Each row was made from one small tree. The marks that hang from a mark follow it in brackets, in the order of their numbers. Every link used is in the known rows. Write each row's tree.
Known rows:
j29[j609 j903[j352 j491]]: [-0.27  1.86  0.83  0.96 -0.36 -0.16  1.62  0.50  4.42 -1.26  1.67  0.18
 -1.63 -1.35  0.10  1.66  0.41  0.69  3.33  2.28]
j29[j609]: [ 0.35  0.93 -0.62  0.23  0.66  0.63  0.64  0.69  1.19 -1.64  0.35  0.65
 -1.00 -0.58 -0.62  0.34  0.47  0.67  0.76  1.10]
j29[j609 j903]: [ 0.71  1.35  0.34  0.34 -0.58  1.01  1.96  1.02  1.36 -1.57  0.55  0.68
 -1.51 -2.57 -1.12  1.51  0.67  0.61  1.92  1.90]
j903[j352[j941[j29]] j491]: [ 0.58  0.99  2.16  1.41 -0.58 -2.25  0.35 -0.84  3.99  1.10  1.38 -0.85
 -1.80  2.07  0.35  0.09  0.23 -0.96  2.45 -0.33]
j352[j941]: [ 1.15  0.37  1.93  0.21 -0.42 -0.86  0.29  0.32  0.16  0.10  0.40 -0.13
 -1.03 -0.36 -0.62 -0.52  0.99 -1.50  0.29 -0.75]
j352[j903[j29[j609] j491] j941]: [ 1.67  1.89  2.66  0.59 -1.78  0.87  1.88  0.75  5.10 -1.40  1.91 -1.35
 -3.11  0.40 -0.04  1.10  1.12 -2.28  0.58 -0.82]
j29[j903[j352]]: [-0.20  0.48  0.94  0.33 -0.47 -0.95  1.10  0.14  1.23  0.34  0.61  0.01
 -0.63 -2.45 -0.03  1.24 -0.12  0.09  1.77  1.04]
j903[j491]: [-0.51  0.66  0.59  0.45 -0.65  0.20 -0.10 -0.46  2.45 -0.04  0.91 -0.60
 -0.10  2.11  0.88  0.13  0.04 -0.18  1.15  0.20]
j491[j903[j29[j609]]]: [ 0.81  0.82 -0.08  0.27 -1.77  0.42  1.14  0.26  2.23 -0.95  0.34  0.17
 -0.46 -2.89  1.14  0.98 -1.05 -1.20 -0.33  0.50]
j29[j609 j903[j352 j491[j941]]]: [-0.16  1.89  1.31  1.62 -1.01 -0.17  1.16  0.20  4.15 -1.94  1.57  0.03
 -1.61 -2.72  0.29  1.41  0.07  0.02  2.95  2.90]
j57[j609 j754 j903[j29 j352 j491[j941]]]: [ 1.01  1.13  2.71  4.51 -0.28  1.23  2.57 -2.00  5.22  1.24  1.99 -0.70
 -2.95 -1.54  2.31 -1.26 -4.74 -0.76  2.22  0.12]
j57[j609 j754]: [ 1.10  0.27  0.88  2.77  1.31  2.18  1.94 -0.82  0.44  0.43  0.07 -0.06
 -1.99  0.08  1.01 -0.99 -2.47  0.69  1.20 -0.12]
j754[j57[j609 j903[j29 j352]]]: [ 1.49  0.97  0.51  2.13  0.02  0.11  1.90  0.20  4.23  0.81  2.10 -0.13
 -2.01 -2.99  0.85 -3.22 -2.74  0.18  1.94 -0.32]
j491[j941]: [ 0.15 -0.04  0.74  0.95 -0.92  0.03 -0.69 -0.30 -0.38 -1.02 -0.09 -0.18
  0.05 -2.19  0.33 -0.41 -0.41 -0.93 -0.80  0.86]
j57[j609 j754 j903]: [ 1.82  0.61  1.42  3.35  1.23  2.76  3.07 -1.20  0.23  1.18  0.38  0.00
 -2.38 -1.70 -0.19 -1.42 -4.21  0.45  1.38 -1.03]
j754[j57[j609 j903[j352[j941] j491]]]: [ 1.68  1.55  1.69  2.57  0.29  0.11  1.87  0.05  4.22  0.46  2.40 -0.51
 -2.16 -2.03  0.20 -3.63 -2.27 -0.23  2.92 -0.62]
j754[j57[j903[j352[j941[j29[j609]]] j491]]]: [ 2.04  1.93  1.24  2.04 -0.42 -0.40  1.78 -0.28  4.62  0.93  2.24 -0.48
 -2.68 -1.81 -0.85 -2.45 -1.28  0.17  3.23 -0.17]
j941[j29[j609]]: [ 1.64  0.80 -0.52  0.86 -0.32  0.40  1.18 -0.09  1.14 -0.28 -0.14  0.35
 -2.14  0.77 -1.49  0.91 -0.01  0.88  1.10  0.56]
j903[j352]: [-0.71  0.05 -0.01  0.31  0.90 -1.63 -0.26 -0.25  1.36  0.39  0.41  0.00
 -0.07 -0.65  0.64  0.00 -0.39  0.18  0.75  0.32]
j754[j57[j609 j903]]: [ 1.90  0.93  0.19  1.97  0.30  1.55  1.89  0.33  1.63  0.10  1.41 -0.04
 -1.63 -2.89 -0.42 -3.46 -2.54  0.59  1.58 -0.55]

Which tree is each row?
[ 1.31  0.69  1.73  3.59  0.86  1.06  3.03 -1.32  3.41  1.92  1.28 -0.12
 -2.89 -1.85  1.41 -1.15 -4.50  0.01  1.84 -0.67] | j57[j609 j754 j903[j29 j352]]
[ 1.10  0.85  1.35  1.85 -1.70  0.66  0.91 -1.42  1.62  0.57  0.73 -0.66
 -1.14 -0.78 -0.90 -0.22 -2.10 -0.70  0.72 -0.29] | j57[j903[j491[j941[j29]]]]
[-0.85  1.41  0.60  0.98 -0.58 -1.53  0.37  0.00  7.40 -0.34  2.26 -0.15
 -1.54  1.39  2.31  0.80  0.14 -0.29  2.32  1.51] | j903[j29[j609] j352 j491]
[-0.70  1.38  1.13  1.72 -1.39 -1.45 -0.20 -0.28  7.06 -1.19  2.21 -0.29
 -1.52 -0.35  2.63  0.46 -0.28 -1.01  1.83  2.22] | j903[j29[j609] j352 j491[j941]]
[ 0.58  0.52  1.30  2.38  1.14  0.47  1.97 -1.97  0.95  2.29  0.52 -0.27
 -1.46 -2.22  0.04 -0.56 -3.45  0.40  1.52 -0.70] | j57[j754 j903[j352]]
[ 0.98  1.53  1.80  2.55 -0.78  1.99  2.62 -1.66  4.76  1.45  1.64 -0.39
 -2.63 -0.22  0.86 -0.04 -2.66 -0.03  2.12  0.03] | j57[j754 j903[j29[j609] j491]]
[ 3.12  1.45  1.68  0.82 -0.83  1.00  2.34  0.53  1.08 -1.03  0.35 -0.95
 -3.62 -0.54 -2.63  1.20  0.69 -1.17  0.22 -1.37] | j352[j903 j941[j29[j609]]]
[ 0.66  1.18  0.84  2.02 -0.60 -0.15  0.53 -0.75  3.69  0.69  2.06 -0.72
 -0.85 -3.10  0.46 -2.90 -2.07 -0.08  2.05  0.30] | j754[j57[j903[j352 j491[j941]]]]
[ 2.45  1.57  2.46  1.22 -1.71 -0.24  2.10  0.22  2.39 -0.03  0.86 -0.18
 -3.12  0.04 -1.76  1.05  1.18 -0.95  2.42  0.30] | j352[j941[j29[j609 j903[j491]]]]
[ 1.22  1.42  1.80  1.54 -1.22 -0.97  1.22 -0.31  5.66  1.56  2.61 -0.72
 -1.85 -1.93  0.76 -2.69 -1.30 -0.92  2.49 -0.49] | j754[j57[j903[j29 j352[j941] j491]]]
[ 0.43  1.59  1.82  2.82 -0.10  0.64  2.42 -1.81  5.83  1.78  1.91 -0.39
 -2.63 -0.75  1.39  0.08 -3.02  0.06  2.72  0.23] | j57[j754 j903[j29[j609] j352 j491]]
[ 0.17  1.19  2.72  0.81 -1.29 -1.33  1.27  0.00  3.38  0.47  1.52 -0.56
 -1.23 -0.95  0.27  1.01  0.62 -1.03  2.86  0.81] | j29[j903[j352[j941] j491]]
[ 1.15  1.58  0.63  1.48 -1.16 -0.24  2.06 -0.26  3.71  0.08  0.95  0.02
 -2.61  0.14 -0.94  1.93  0.01  0.83  3.12  1.52] | j941[j29[j609 j903[j352 j491]]]
[ 0.94  1.04  0.19 -0.04 -0.89  1.62  1.56  0.78  3.03 -1.52  0.84 -0.65
 -2.03 -0.89 -0.06  1.50  0.05 -0.60 -0.62 -0.30] | j352[j903[j29[j609]]]
[ 0.88  1.70  0.83  2.08 -1.16 -0.15  1.02 -0.33  5.98  0.18  2.58 -0.47
 -1.79 -3.13  1.00 -2.53 -1.84 -0.27  2.30  0.94] | j754[j57[j903[j29[j609] j352 j491[j941]]]]
[ 2.71  1.96  2.18  1.14 -1.37  1.23  2.25  0.10  3.04 -1.08  1.10 -1.39
 -3.64  1.09 -1.89  1.33  0.76 -1.40  1.14 -1.18] | j352[j903[j491] j941[j29[j609]]]
[ 1.36  1.92  1.49  1.67 -0.83 -0.64  1.51  0.06  6.23  0.74  2.86 -0.43
 -2.27 -2.24  0.47 -2.55 -1.06 -0.51  2.82  0.04] | j754[j57[j903[j29[j609] j352[j941] j491]]]
[ 2.68  0.92  2.61  4.10  1.24  0.86  3.47 -1.50  1.37  2.03  0.77 -0.26
 -3.75 -1.68 -0.55 -1.42 -4.14 -0.17  2.34 -1.40] | j57[j609 j754 j903[j352[j941[j29]]]]
[ 1.60  1.33  2.56  2.55  0.27 -0.04  2.71 -1.13  3.97  1.82  1.50 -0.10
 -3.23 -2.59  0.26 -0.37 -2.41 -0.84  2.03 -0.38] | j57[j754 j903[j29[j609] j352[j941]]]
[ 0.91  1.59  1.63  0.78 -0.04 -0.88  1.91  1.12  2.47 -1.11  1.06  0.55
 -2.26 -3.22 -1.09  1.18  0.98 -0.22  2.67  1.65] | j29[j609 j903[j352[j941]]]
[-0.03  1.21  0.81  2.14 -0.79 -1.20 -0.14 -1.02  4.17 -0.64  1.20 -0.50
 -1.42  0.24  0.82  0.37 -0.70 -0.19  1.97  1.55] | j903[j352 j491[j941[j29[j609]]]]
[ 1.75  1.60  1.88  2.55 -0.51 -0.21  1.94  0.13  5.93  0.86  2.86 -0.59
 -2.59 -1.83  1.04 -3.43 -2.16 -0.69  2.89 -0.50] | j754[j57[j609 j903[j29 j352[j941] j491]]]
[ 1.33  0.91  0.85  1.91 -1.57 -0.28  0.94 -0.31  1.32 -1.03  0.23  0.16
 -2.01 -3.09 -0.90  1.05 -0.49 -0.17  1.23  1.97] | j491[j941[j29[j609 j903[j352]]]]
